Each row was made from one path, in order. Every step used is in the known rows, and no mark comes twice. Write each row's path.
In the rows, 128 means zero.
Known rows
folev > lazalun > tifu > puli > vima: [110 111 116 182 151 152 104 123  98 102  54 102 141  80 144 145 116 117
 138  93  83 164  77 137 100 112 118 150  90 107 116 122 113 157 112 143
 113 115  89 115 129 158 129 132 131 124 132 127 122 121]
kega > tifu > puli > somube: [111  84 125 129 163 107 127 145 112  76  88 113 134 117 150 175 118 167
 121  79 113 193  77 121 102  93 121 118 157 104 119  98 155 148 134 130
 129 125  96 122 162 172 129 137  92 138 154 127 104 127]
kega > tifu > puli > fupave > somube > vima > funuv: [109 107  31 185 170 106 141 124 122  49  96 111 133 140 164 182 107 158
 117 111 141 205  75 119 151 101 119  42 160 135 127  77 149 138 170  92
 106 128  91 111 141 194 123 129  88  97 135 118 135 153]
kidin > lazalun > tifu: [138 122  84 116 132 140 101 152 126 122  56 107 117 103 144 156 109 136
 131 115  64 160 137 146 122 138 123 129  92 130 117 109 108 126 149 132
  99 135 112 131 147 120 124 151 134 140 157 164 129 150]
vima > funuv > tifu: [128 127 110 123 143 122 125 103 137 102 113 116 129 122 159 133 126 172
 115 111  95 124  96 146  89 139 110 121 130 129 123 119 139  99 113 106
  98 140  90 127 127 140 105 115 162 129 141 128 120 149]
puli > fupave > somube: [115 112  75 152 151 120 146 107 147 100  99 117 127 130 140 157 130 160
 105 122 120 145  86 128 153 123 132 148 134 147 121  82 122 140 129 108
 114 112 134 103 158 135 102 117  92 145 127 132  91 151]
vima > funuv > puli > somube: [125 121 144 117 151 144 132 126 142  64 121 113 129  99 162 150 121 165
 123  77 114 143  63 124  81 150 106 127  94 121 124 101 131 120 123 101
  96 129  85 120 139 179 109 115  93 142 135 119 101 149]
kidin > lazalun: [149 124 103 107 144 135 116 145 132 117  95 110 111 132 157 159 129 134
 123 123  72 139 120 141 121 129 109 129  89 127 108 104 122 131  98 115
 111 139 107 135 149 119 128 131 102 152 136 145 124 147]
puli > vima: [107 128 138 171 141 141 130 118 148 121  97  97 126 120 130 157 127 138
 113 108  91 142  83 145 105 143 125 155 143 121 118 108 139 152  54 114
 116 132 115 116 145 140 128  98 108 135 111 132 110 128]
somube > vima > fupave > puli > tifu > funuv > kidin: [ 89 117 140 162 106 180  98 103 182 126 154  62 132 139 151 171 120 167
 125 129  93 150 103 138  94 142 127 211 186 122 155  92 152 133 154  83
 131 104 106 121 154 125  99 129 101  73 137  97 139 145]
folev > lazalun > tifu > funuv: [128 100 109 123 145 131  97 142 115 114  86  97 145  88 141 141 118 136
  97 109  86 145 112 143 109 149 149 181  79 103 115 122 104 144 138 126
 134 117  90 116 133  93 115 145 137 134 149 131 116 124]
vima > funuv > puli > tifu: [116 132 138 135 163 155 113 123 149  73 136  91 130  94 144 121 127 157
 125 104 107 145 129 139  76 151  98 127  94 124 128  98 161 104 154 100
  91 123  86 123 134 116 122 129  85 134 126 119 107 154]
modo > tifu: [132 120 115 131 143 131 117 130 142 129  83 106 130 139 108 151 137 138
 113 127 107 161 125 145  98 122 151 161 134 117 109  95 143 121  92 118
 107 149 106 114 148  85 118 126  87 142 140 149 127 137]
kega > tifu: [127 117 111 121 159 107 126 138 124 124  85 112 122 122 120 160 119 161
 115 120 108 169 121 148 129 125 138 124 147 116 109 103 167 135 107 121
 126 135 113 120 153  92 122 140  92 139 153 136 120 129]
musam > fupave > puli: [124 126 113 121 166 161 131 128 138 168  96 112 131 131 150 158 130 160
 124 124 107 118 124 147 133  81 125 150 108 145 136  88 130 127 135  92
 125  97 137 139 175 121 129 109 137 146 142 135 119 157]
folev > lazalun: [145 121 132 115 150 128 122 123 124 142 102 113 132 119 136 138 135 135
 120 114  91 116  90 147 110 118 127 162  72 114  89 114 122 141 102 126
 124 126 103 127 135 114 105 124 107 145 132 117 123 116]
kidin > funuv: [139 135 128 133 142 134 108 148 135 139 174 123 118 131 138 154 129 132
 100 115  95 133 130 145 110 144 109 120 142 135 115  93 129 122  96 113
 104 145 107 129 145 112 126 131 104 136 132 132 116 139]
kega > tifu > puli > fupave: [108  92  78 157 180 125 139 126 109  79  78 132 128 109 139 158 111 153
 129 117 131 191 127 126 150  93 130 115 159 125 123  95 148 151 155 130
 127 110 102  99 144 160 141 140  81 124 146 133 105 154]
vima > fupave > somube: [128 114 116 119 121 114 131 134 145 113 108 117 135 150 133 160 103 150
 106 129 127 115  77 149 128 111 120 177 145 158 115  93 143 124  85  93
 114 112 110 132 150 105  96 118  96 149 136 120 110 141]
somube > fupave > puli > tifu: [111 141 139 148 166 152 129 134 155 164 117  82 137 144 134 142 152 143
 131 106 105 165 146 139 153  96 109 146 146 153 132  66 145 129 149 100
  99  83 116 148 164 144 119 126 104  98 156 126 108 135]
lazalun > tifu > puli: [ 99 101  83 140 143 148 115 147 114  91  72 131 138  98 146 147 106 130
 135 114  92 163 131 142  99  97 133 137 141 123 131 111 107 130 170 137
 119 128  99 119 140 138 140 142 139 134 156 151 125 143]
somube > vima > funuv: [109 137  93 154 141 134 127 138 158 118 131 105 128 149 149 165 110 140
 108 110  96 147  98 147 107 135 124  86 143 127 119 103 124 126 127  95
 106 148  92 132 129 178 120 112 131 106 125 131 155 138]
folev > lazalun > tifu > puli > somube: [119  83 125 128 148 133 107 140 105  95  65 111 146  88 155 153 113 136
 137  67  91 168  64 122  96 100 119 158  83 105 109 109 101 151 176 145
 114 105  90 122 142 190 107 150 134 137 160 128 112 122]
fupave > somube: [124 120  96 126 143 113 132 127 142 110 106 113 130 136 142 156 134 153
 106 127  99 132  84 141 116 115 130 150 118 136 114 100 130 125 104 111
 118 140 128 125 162  89 106 114 100 154 133 134 101 132]
musam > fupave > puli > vima > funuv > kidin: [105 142 140 164 122 198 125  68 164 133  95  96 122 128 161 171 120 196
 146 131 101 123  78 140 107 115 103 107 131 145 151  83 153 134  83  81
  93  99 139 126 162 154 112  82 139 118 116 119 119 160]
fupave > somube > vima: [109 125  78 156 143 112 133 131 149 120 122 104 123 143 142 175 132 139
 108 119  92 149  59 141 122 130 141 140 129 128 122  99 123 135 131 105
 128 145 119 129 156 138 105 116 112 114 129 132 144 133]
lazalun > tifu > puli > fupave > somube > vima > funuv: [ 88 111  15 193 147 137 126 122 134  56  85 121 145 121 164 170  92 139
 123 103 118 198  82 121 138 111 122  66 149 153 144  83  97 132 214 101
  93 120  96 106 136 218 121 135 140  97 139 137 140 167]
tifu > lazalun: [113 112  94 144 143 131 120 154 155 147 106 130 130 122 172 150 131 132
 113 142  60 122 143 140 153 122 141 157 142 118 120 111  99 138 101 117
 131 130  90 116 146 113 135 121 110 137 125 146 110 125]
modo > tifu > funuv: [121 101 108 131 150 129 106 148 146  96  98  91 134 135 124 151 142 149
  79 134 104 164 127 139  90 142 160 175 138 102 121 101 133 133  78 100
 128 146  89 110 148  63 130 120  84 144 134 146 115 135]
modo > tifu > puli > vima > fupave: [109 107 138 182 137 152 108 138 128  88  71  99 137 142 115 163 106 117
 124 118 136 166  86 143  97  98 121 184 175 125 118  94 157 143  41 106
 102 118  72 114 132 144 134 110  75 125 127 124 128 141]
somube > fupave > puli > vima > funuv: [113 160 135 178 150 163 139 119 150 146  97  96 139 151 154 160 133 141
 125 107 120 158  90 139 154 104  92  85 142 162 133  73 136 136  50  81
  78 105  99 148 141 196 128  88 113 101 131 119 120 133]
musam > fupave > somube: [121 105  99 121 163 120 132 127 142 116 101 116 128 130 146 159 123 169
 105 125 111 116  90 147 139 109 133 149 116 146 125  88 130 130 137  94
 127  98 135 136 174 109 110 107 136 160 137 138 107 154]
folev > lazalun > tifu > puli > somube > vima: [110  93 103 160 151 131 107 143 117 108  82  99 138  96 161 170 113 121
 137  58  82 191  47 123 102 119 129 148  97  99 116 108  92 163 203 139
 120 120  79 125 136 237 109 149 147 102 155 125 146 120]
kidin > puli > fupave > somube > vima > funuv: [122 144  55 174 140 124 146 123 166 118 120 101 123 129 166 176 112 144
 120  98 126 165  80 115 147 105 150 100 109 149 122  65 121 133 144  79
  86 131 109 104 143 219 111 120  98 108 108 115 151 159]
musam > fupave > puli > somube: [116 108 137 118 159 147 131 132 149 157  93 105 134 126 157 171 133 177
 122  87 113 136  77 126 122  88 121 156 110 142 134  70 132 142 141  89
 118  86 138 133 187 171 115 105 136 146 152 128 101 154]
fupave > somube > vima > funuv > puli > tifu > lazalun: [ 96 133  76 183 160 133 112 143 168  84 146  90 131 103 192 147 135 142
 120 118  76 155 101 122 126 159 118 121  99 122 134  96 123 116 178  85
 103 133  68 118 143 133 122 123  81  95 106 123 125 139]

Write each row's path
[114 110  90 143 151 120 117 127 147 140 101 129 127  95 189 139 145 143
 120 134  56 113 119 136 134 149 144 184 133 113 124 133 110 116 114 122
 131 132  76 111 142 118 125 127 153 120 137 140 113 136] => funuv > tifu > lazalun
[138 162 130 158 115 198 124  86 160 126  86  85 109 148 183 176 137 162
 157 134  76 156  76 131 159 128  77  74 118 153 138  72 134 134  47  88
  62 106 110 153 147 204 110  96 113  88 136 122 131 146] => somube > fupave > puli > vima > funuv > kidin > lazalun
[121  95 106 121 159 108 114 153 125  93 100  99 129 118 138 160 121 166
  81 123 111 170 125 140 118 146 149 149 150  99 124 111 160 143  92 109
 149 135  96 116 155  74 133 133  92 141 149 134 110 128] => kega > tifu > funuv
[ 97 107 141 175 135 155 124 131 129  85  99 113 137 134 141 158  94 120
 124 107 125 140  81 147 106 102 102 171 174 134 132 106 142 150  52 104
 125 109  81 123 130 178 139 104  98 129 124 117 116 139] => tifu > puli > vima > fupave
[108 128  84 169 139 128 116 134 166 155 117 103 134 126 220 168 147 157
 125  91  78 153  49 110 114 129 117 124 132 115 138 103 105 119 138  80
  99 135  68 119 150 218 115 112 162  79 136 116 135 136] => fupave > puli > somube > vima > funuv > tifu > lazalun
[123 144 116 134 157 154 142 134 142 172  98 111 132 145 145 156 148 135
 128 120 112 147 124 139 163  95 124 139 133 156 127  77 119 128 105 108
 109  99 112 151 156 158 123 113 109 108 158 129 125 131] => somube > fupave > puli
[116 116 141 165  81 161 121  98 166  89 120  78 119 109 161 182 102 169
 118 126 116 120  42 126 104 141 155 226 151 123 140  87 146 147  23  86
 112 114 105 104 155 141  94 104  83 121 106  95 118 142] => tifu > funuv > kidin > puli > vima > fupave > somube
[123 130 128 122 124 152 128 135 142 163 103 119 139 155 137 156 114 142
 129 128 132 113 108 147 114  82 115 182 142 154 122  90 142 119  81  94
 114 112 107 128 152 118 114 121  94 134 146 112 120 143] => vima > fupave > puli
[144 124  73 132 119 154 117  97 164  89 113  92 104 145 196 192 110 183
 131 138  64 132  65 133 132 143 105  70  97 146 139  86 123 119 161  79
  93 117 122 155 160 173  89 110 153 110 131 135 155 169] => musam > fupave > somube > vima > funuv > kidin > lazalun
[122 117 128 190 134 126 108 111 109  74 158 115 132 118 170 164 115 131
 110  97 133 134  30 132  91 134  82 161 164 148 136  98 149 114  49  98
  95 115  70 126 141 156 108 114 122 112 125  92 109 151] => kidin > funuv > tifu > puli > vima > fupave > somube
[115 129 152 137 138 149 113 133 154 155 119  87 145 149 126 145 118 149
 131 111 126 140 131 151  99  87 101 185 152 151 129  80 167 119 124  90
 106  93 114 126 158 102 114 130  89 127 144 111 108 143] => vima > fupave > puli > tifu
[ 83 103  32 186 157 146 118 127 138  51  98  96 129  56 150 166 119 140
 101 113 110 191  72 114 132 200 168 187 108 126 154  99  96 136 204 111
 130 109  98  96 144 159 116 139 111  90 141 134 126 172] => lazalun > tifu > funuv > puli > fupave > somube > vima
[134 123 158 131 153 146 118 140 132 100 177 117 114  85 155 159 135 142
 110  75 103 144  73 123  87 177 107 155 107 125 125  92 125 118 120 115
  98 130  89 122 150 163 110 137  78 136 136 113  95 145] => kidin > funuv > puli > somube
[106 123 146 139 166 153 119 126 142  91 129  90 130  80 129 126 140 147
 135 107  94 150 127 139  87 151 124 184  98 116 128 104 151 119 166 126
 113 115 100 117 150 100 121 132  77 131 128 127 103 147] => funuv > puli > tifu
[131 128 163 141 169 146 125 142 137 109 176 117 111  92 157 164 139 131
 111  72 114 155  75 124 147 184 105 146 129 146 130  71 117 124 127 111
  89  95  75 147 143 219 110 130  88 104 158 122 105 146] => kidin > funuv > puli > somube > fupave
[117 112 103 159 143 171  92 149 112  53  66  79 117  48 169 153 121 125
 111 110  74 174  89 124  94 208 129 180  62  98 144 119 114 140  92 123
 113 131  79 115 143 123 145 129 101 126 131 145 112 158] => kidin > lazalun > tifu > funuv > puli > vima
[ 93 116 127 162 136 149 104 158 164 136 148  63 145 149 144 164 119 136
  97 108 126 160 118 141  99 123 119 196 165 131 145  87 148 135 141  71
 134 105  89 126 155 131 128 125  96  90 134 102 134 139] => somube > vima > fupave > puli > tifu > funuv
[ 87 101  96 162 100 171 112 104 156  64 102 110 128 115 175 184  91 173
 157  86  72 189  58 122  81 133 119  89 181 111 150 106 104 132 207 120
  95 130  97 124 134 252 100 135 165  80 155 138 151 146] => lazalun > tifu > puli > somube > vima > funuv > kidin
[106  92 136 140 168 132 142 143 140  87 116 117 135 136 168 169 130 140
 125  79 103 172  81 120 156  98 117 132 168 135 128  82 103 153 136 114
 117  88  82 147 147 246 125 118 122 114 162 138 107 130] => tifu > puli > somube > fupave
[117 123 138 169 115 154 118 100 146 100  92  72 106  80 152 184 121 178
 127 123  88 171  86 127 102 154 172 178 143  87 138 106 175 159  49 116
 120 139 107  93 160 125 126 125  82 111 115 113 128 128] => kega > tifu > funuv > kidin > puli > vima
[114 110 147 134 154 122 141 139 159 129 112 106 125 135 146 167 131 148
 111  81 106 166  78 128 167 137 124 150 160 140 121  72 118 150 127 110
 108  85 102 149 148 222 110 116 124 119 167 143 103 128] => puli > somube > fupave
[109 124 117 150 131 133 125 146 159 142 128 111 123 153 125 175  92 123
 114 113 114 135  96 153 126 139 135 178 168 140 123  99 133 133 119  97
 126 121  90 135 128 174 112 121 116 102 140 123 159 141] => somube > vima > fupave
[117 121 138 123 137 137 133 137 145 147  98 102 135 135 151 165 145 164
 124  86 105 150  69 124  93  96 117 154 123 129 122  82 127 137 110 106
 113 121 127 123 174 157 107 115 101 141 144 117  98 131] => fupave > puli > somube
[129 134 104 143 111 179 142  80 173 117 112 115 112 107 157 163 104 180
 152 124 105 135 118 121 126 116 142 119 138 139 125  79 130 128 133 106
  78 124 116  94 134 199 101 131 102 114 117 119 133 166] => vima > funuv > kidin > puli > fupave
[120  92 114 126 116 173 110 118 139  74  69 107 114 106 183 184 110 156
 169  99  56 191  85 116 159 130 107 124 143 132 140  88  88 145 194 143
  91  85  96 152 149 247 104 152 149  94 184 156 124 150] => funuv > kidin > lazalun > tifu > puli > somube > fupave
[135 116 112 121 141 133 107 127 116 148  63 113 138  92 127 141 114 134
 128 102  80 141 110 149 113 131 134 162  71 120 101 113 111 136 156 143
 109 120 108 122 135 111 104 151 139 140 156 138 129 125] => folev > lazalun > tifu
[104 110 142 150 127 121 128 146 169 126 132 100 124 148 137 185  96 137
 111  76 117 157  52 137 118 142 124 185 177 134 124  90 129 146 129  94
 124 111  94 133 136 228  98 125 122 103 145 119 139 137] => puli > somube > vima > fupave
[122 109  86 141 159 106 117 155 137 143  82 129 128 113 157 164 122 148
 115 143  80 160 145 142 161 128 150 138 152 110 114 109 139 139 107 122
 136 136  86 110 151  87 139 142  92 130 136 146 112 123] => kega > tifu > lazalun
[105 136 117 166 169 148 118 150 172 185 111  95 144 135 173 142 155 131
 127 131  78 159 167 134 188  93 119 152 150 147 132  72 118 132 146  97
 111  76  90 136 163 132 136 127 100  90 147 136  99 125] => somube > fupave > puli > tifu > lazalun
[125 136  88 145 123 161 130  94 177 126 128  97 110 123 181 193 102 188
 146 126  89 122  72 129 121 107 155 108 110 142 141  77 129 121 166  78
  94 115 126 136 161 197  93 111 145 102 120 120 172 164] => musam > fupave > somube > vima > funuv > kidin > puli
[101 124  61 179 167 140 145 112 146  79 115 110 115  91 149 162 134 135
 125 114 120 157  58 116 139 168 147 171  99 140 133  91 117 134 167 112
 117 120 109 103 147 176 104 125  76  98 124 118 127 164] => funuv > puli > fupave > somube > vima
[124 103 120 118 111 166  95  96 135 102  90 100 133  79 148 151 121 170
 123 130  61 139  95 142  99 165 150 189  99  95 125 125 107 141 146 139
 128 117 109 114 134  93  89 149 141 119 152 127 123 126] => folev > lazalun > tifu > funuv > kidin
[120 131 132 163 166 154  91 159 150 123 187 110 123  76 175 131 145 122
 118 120  66 140 162 133 120 178 109 156 112 120 129 102 126 107 152 115
 105 127  65 112 146  90 137 148  65 116 120 127  94 140] => kidin > funuv > puli > tifu > lazalun
[ 92 102  37 187 163 119 140  91 127  69 109 114 129 111 178 163 140 144
 127 114 106 168  43 113 133 121 134 149 145 125 139 102 112 129 183 110
 127 118  95 103 144 209 112 122 144  88 136 118 134 160] => funuv > tifu > puli > fupave > somube > vima
[123 106 111 122 160 158 100 142 102  82  84 103 134  44 150 129 126 135
 112 112  92 144  95 132  90 177 149 210  31  98 122 131 106 129 149 135
 131 116  75 112 132  96 119 149 113 129 145 120 117 137] => folev > lazalun > tifu > funuv > puli
[ 98 101 136 138 155 127 104 147 159  90 142  75 141 119 139 140 133 161
  86 106  91 160 137 141  92 148 129 174 151 108 133 100 145 136 134  96
 138 119 102 117 153  80 131 125 103 139 127 128  95 136] => puli > tifu > funuv
[103 121 135 147 167 149 114 145 155 130 130  69 144 138 149 143 159 152
  96 113 111 172 142 136 149 115 120 160 155 139 144  73 137 131 135  87
 122  84 100 142 163 125 133 118 101 104 153 122  99 134] => somube > fupave > puli > tifu > funuv
[114 103 101 156 147 132 104 142 121  88  90 102 147 113 169 166  99 134
 135  55  90 190  47 123  94 111 105  92  96 109 117 106  95 146 199 115
  96 123  68 130 123 252 105 142 156 103 153 118 151 124] => folev > lazalun > tifu > puli > somube > vima > funuv
[114 104 117 173 128 138 105 125  97  87  55 100 151 105 145 157  90 119
 133  99 125 152  37 138 111 100 107 183  99 137 117 103 125 150  90 120
 101  93  84 124 134 153 102 129 113 131 134 111 116 127] => folev > lazalun > tifu > puli > vima > fupave > somube
[123 106 100 153 119 174 119  95 172 103  95  88 115  96 137 170 135 167
 127 142 107 166 127 111 115 133 194 199 145 108 130  80 134 140 111 114
 110 128 106  74 148 132 111 137  68 111 119 125 129 164] => modo > tifu > funuv > kidin > puli > fupave
[100  98 103 128 102 168 104 105 153  88  96 105 123  88 145 157 110 177
 118 137  64 150 121 141  96 173 160 180 161 106 147 122 112 133 149 131
 130 127 119 109 144  94 108 143 145 118 150 148 120 146] => lazalun > tifu > funuv > kidin
[129 136 136 168 117 131 133 130 149 132  95  88 127 121 140 175 101 132
 123 101 132 126  54 133 123 100 138 196 126 149 118  80 153 142  27  90
  93 114 106 114 156 161 107 108  80 139 106 103 123 140] => kidin > puli > vima > fupave > somube
[111 102  59 151 103 165 124  91 162  85  83  97 122  68 161 172 110 183
 130 129  92 162 100 108 135 142 189 190 128 127 146  79 105 137 170 115
 106 109 130  78 160 135  99 149 115 116 137 130 113 167] => lazalun > tifu > funuv > kidin > puli > fupave > somube
[108 125 116 147 161 147 128 136 166 150 118  94 133 149 172 185 114 172
 114  74 118 157  59 130 112 100 108  92 118 146 141  66 128 134 165  64
 101  99 114 144 168 230 118  98 154 111 138 120 138 158] => musam > fupave > puli > somube > vima > funuv
[110 126 140 169 136 144 132 116 134  75 101 103 126  99 134 157 112 137
 121 114 138 122  33 137 112 157 115 213 115 142 131 101 156 129  42 101
 104 103  95 116 145 132 104 102  62 131 116 104  99 148] => funuv > puli > vima > fupave > somube
[120 124 141 176 106 176 109 100 166 105  89  64 118  99 136 176 139 162
 124 132  86 164  89 124  78 149 186 207 138  89 131  94 151 147  31 111
 105 147 101  86 154 114 119 112  72 113 103 125 136 137] => modo > tifu > funuv > kidin > puli > vima
[ 99 123 123 177  91 187 105 103 156 107  78  78 119  57 151 173 108 163
 135 116  68 161  96 129  93 165 178 199 138 100 150 105 124 151  92 124
 108 128 112  94 148 144 121 131 130 110 123 136 132 145] => lazalun > tifu > funuv > kidin > puli > vima
